Known rows, with every way that one mark hangs from another:
(murig bisor): [ 1.55 -0.74  3.90  0.18 -0.55  0.32 -0.80  0.42 -0.60 -1.64  1.31  1.01
  3.69 -0.77 -1.22 -1.55  0.63 -0.91 -0.57  0.67]
(murig (bisor (nefa kidu zore))): [ 2.67 -2.35  4.78  1.45  0.50  1.47 -0.96  0.65 -0.19 -4.51  1.42  1.27
  3.06 -2.03  0.43 -0.64  1.53 -2.19 -0.23 -0.41]
(tuno (zore betib dobibu murig)): [-1.29 -0.84  3.10  1.98 -1.97  0.38 -0.16 -0.20  0.72 -2.86  0.29  1.78
  4.85 -0.04 -0.68 -1.14 -1.28 -1.47 -1.63 -1.27]
(zore (murig bisor) tuno): [ 1.01 -0.52  3.04  1.41 -1.56 -0.70  0.24 -0.89 -0.07 -2.22 -0.06  1.02
  4.09  1.01 -0.79 -1.85  0.26 -1.73 -0.88  0.58]
(kidu (murig bisor)): [ 1.61 -0.59  2.83  0.62 -1.49  0.03 -1.05  0.96 -0.88 -0.60  0.79  0.90
  3.45 -0.29 -0.47 -1.45  0.04 -1.79 -1.08 -0.05]
(nefa kidu (zore dobibu murig)): [ 0.47 -3.03  4.04  2.95 -0.44  0.52 -1.27 -0.06  2.06 -3.90  1.60  0.26
  4.81 -0.09  2.22 -0.76 -1.22 -1.39  0.22 -1.09]
(betib (zore dobibu murig tuno)): [-0.44 -2.48  2.97  1.84 -1.04 -1.61 -0.62 -2.71  1.96 -3.33  0.23  0.11
  4.10  2.11 -0.85 -1.37 -1.14 -1.10 -1.70  0.67]
(kidu (murig (bisor nefa))): [ 2.01 -0.35  2.56  0.75 -0.92  0.41 -0.85  1.06 -1.19 -1.34 -0.11  2.01
  2.82 -0.78 -0.70 -1.32  0.07 -2.22 -1.33 -0.53]
(zore tuno): [ 0.23 -1.07  3.17  0.76 -1.11 -0.25  0.00 -0.65  0.36 -1.87  1.11  0.15
  3.53  0.58 -0.56 -1.03  0.29 -1.25  0.19  0.97]
(murig (bisor nefa)): [ 1.88 -0.59  3.84  0.32 -0.05  0.72 -0.57  0.61 -0.85 -2.50  0.53  1.91
  2.83 -1.39 -1.37 -1.46  0.82 -1.47 -0.81  0.24]
(betib (zore murig tuno)): [-0.23 -1.88  3.09  0.90 -2.02 -1.76 -0.40 -1.76  1.34 -2.25 -0.42  0.75
  4.40  0.91 -1.00 -0.99  0.11 -1.57 -1.55  0.90]
(kidu (murig (bisor (nefa zore)))): [ 2.13 -1.06  3.43  1.21 -0.41  0.38 -1.16  1.27 -1.35 -2.12  0.55  1.86
  2.84 -0.65  1.17 -0.97  1.28 -2.86 -1.33 -0.74]
(bisor murig (nefa zore)): [ 1.31 -1.60  4.18  1.03 -0.10  0.49 -0.64  0.40 -1.33 -2.75 -0.70  2.78
  3.34 -1.51  0.88 -0.34  1.19 -2.51 -0.40 -0.37]
(zore betib dobibu (murig (bisor nefa)) tuno): [ 0.85 -0.45  2.52  2.29 -0.50  0.88  0.51 -1.71  0.99 -4.25  0.10  1.83
  3.91  1.85 -1.43 -1.86 -0.05 -2.24 -2.04 -1.21]
(murig (bisor (nefa kidu (zore betib tuno)))): [ 2.26 -1.95  4.16  1.73 -0.10  2.45  0.41 -0.69  0.62 -5.39  1.38  1.47
  2.94 -0.51 -0.51 -0.56  2.64 -3.43 -0.95 -1.03]
(murig (bisor (nefa kidu (zore betib dobibu)))): [ 2.24 -2.47  4.50  2.20  1.12  2.78 -0.87  0.00  0.99 -5.61  2.25  1.15
  3.45 -0.78 -0.45 -0.69  0.78 -2.34 -1.07 -1.69]
(zore betib dobibu tuno): [-0.08 -1.34  2.86  1.58 -0.90  1.00  0.31 -1.46  1.79 -3.02  1.83 -0.05
  3.89  1.81 -1.57 -1.08 -0.30 -1.25 -0.90 -0.24]
(tuno (zore betib dobibu (murig (bisor nefa)))): [ 0.35 -0.44  3.47  1.89 -0.79  0.90 -0.12 -0.34 -0.31 -4.11 -0.40  3.03
  3.62 -0.37 -1.66 -1.66 -0.48 -1.99 -2.51 -1.55]
(betib (zore (murig bisor) tuno)): [ 0.94 -1.49  3.22  0.77 -1.40 -1.45 -0.29 -1.92  0.49 -2.93 -0.38  1.03
  3.99  0.88 -1.67 -1.56  0.77 -1.74 -2.08  1.04]
(zore betib dobibu (murig bisor) tuno): [ 0.64 -0.84  2.45  2.30 -1.17  0.78  0.61 -1.75  1.32 -3.37  0.85  0.81
  4.69  2.22 -1.44 -1.92 -0.61 -1.86 -1.57 -0.89]

Rows:
[ 0.03 -0.62  3.17  1.71 -1.76  1.14 -0.23  0.95  0.73 -2.47 -0.44  2.82
  5.07 -0.98  0.51 -0.60  1.07 -2.58 -1.33 -1.89]
(bisor (nefa (zore betib murig)))
[ 0.94 -1.86  3.50  2.38  0.34  1.42  0.51 -1.91  0.11 -4.54  0.03  1.89
  3.27  1.13  0.20 -0.52  0.77 -2.98 -1.45 -0.84]
(bisor murig (nefa (zore betib dobibu tuno)))
[ 2.65 -2.92  5.04  2.07  1.55  1.61 -1.36 -0.22  0.63 -5.56  2.19  0.95
  2.78 -0.93  0.47 -0.69  0.30 -1.74 -0.37 -0.53]
(murig (bisor (nefa kidu (zore dobibu))))
[-0.53 -0.37  2.28  1.66 -2.71  0.20  0.57 -0.67  1.29 -1.76  0.08  1.25
  5.12  0.93 -1.06 -1.26  0.34 -2.08 -0.67 -0.84]
(zore betib murig tuno)
[ 1.38 -2.30  3.37  1.94 -0.82  1.05 -1.39  1.50  0.36 -2.62  0.71  1.20
  3.37 -1.65  2.29 -0.01  0.43 -2.72 -0.11 -1.49]
(bisor (nefa (kidu murig) zore))
[-0.06 -1.45  2.53  2.92 -0.51  0.75  0.30 -1.18  1.53 -4.46  0.29  1.50
  4.44  1.56  1.04 -0.95 -0.08 -2.58 -1.49 -1.52]
(bisor (nefa (zore betib dobibu murig tuno)))
[ 1.41 -1.76  4.23  1.04 -0.34  1.44 -0.43  0.21 -0.41 -3.15 -0.77  2.20
  3.42 -2.44 -0.71 -0.64  0.27 -1.69  0.26 -0.65]
(bisor murig (nefa kidu))
[ 0.46 -1.35  3.04  2.00 -0.95 -0.56 -0.02 -0.44  0.23 -2.86 -0.22  1.77
  3.76  0.40  1.82 -0.67  0.78 -2.49 -0.50 -0.29]
(bisor (nefa (zore murig tuno)))
[ 0.11 -0.01  3.34  0.85 -2.44  0.60  0.18  0.31 -0.79 -2.47 -0.23  2.54
  4.45 -1.06 -1.70 -1.73  0.59 -2.16 -2.13 -0.84]
(tuno (zore betib (murig bisor)))
[-0.62 -0.84  2.29  2.54 -1.71  0.33  0.46 -1.35  1.95 -2.73  0.73  0.57
  4.92  2.17 -0.60 -1.41 -1.09 -1.66 -1.09 -1.05]
(zore betib dobibu murig tuno)
[ 0.61 -2.44  3.70  3.12 -0.49  2.06 -0.72  0.03  2.29 -5.00  0.98  1.80
  4.69 -0.67  1.00 -0.53 -0.33 -2.28 -0.76 -2.68]
(bisor (nefa kidu (zore betib dobibu murig)))
[ 2.33 -2.22  3.77  1.58 -0.84  0.98 -1.45  0.87 -0.26 -2.77  1.66  0.42
  3.39 -1.16  1.45 -0.78  0.73 -2.59 -0.39 -0.86]
(nefa (kidu (murig bisor)) zore)
[ 1.07 -1.78  2.98  1.60 -1.44  0.91 -0.90  1.37  0.30 -1.87  0.26  1.17
  3.30 -1.71  0.38 -0.64 -0.44 -1.98 -0.30 -1.38]
(bisor (nefa (kidu murig)))
[ 1.92 -1.97  2.97  2.07 -1.48  1.69  0.02 -0.40  0.51 -3.57  1.73  0.30
  3.54  0.52  0.55 -0.67  1.87 -3.79 -1.05 -1.44]
(nefa (kidu (murig bisor)) (zore betib tuno))
[ 0.90 -2.13  3.19  1.63 -0.45 -1.45 -0.67 -2.73  1.20 -4.09  0.64  0.60
  3.85  2.23 -1.54 -1.61 -0.64 -1.31 -2.24  0.88]
(betib (zore dobibu (murig bisor) tuno))
[ 1.79 -1.23  3.38  1.98 -0.71  0.31  0.27 -1.22  0.27 -4.05 -0.55  1.55
  3.35 -0.31 -0.44 -1.36  0.51 -2.32 -0.16 -0.38]
(zore (murig (bisor (nefa kidu))) tuno)
[ 0.82 -0.03  2.53  1.30 -2.08  0.54  0.75 -0.84  0.30 -2.47  0.21  1.55
  4.84  0.93 -1.68 -1.76  0.94 -2.46 -1.39 -0.66]
(zore betib (murig bisor) tuno)
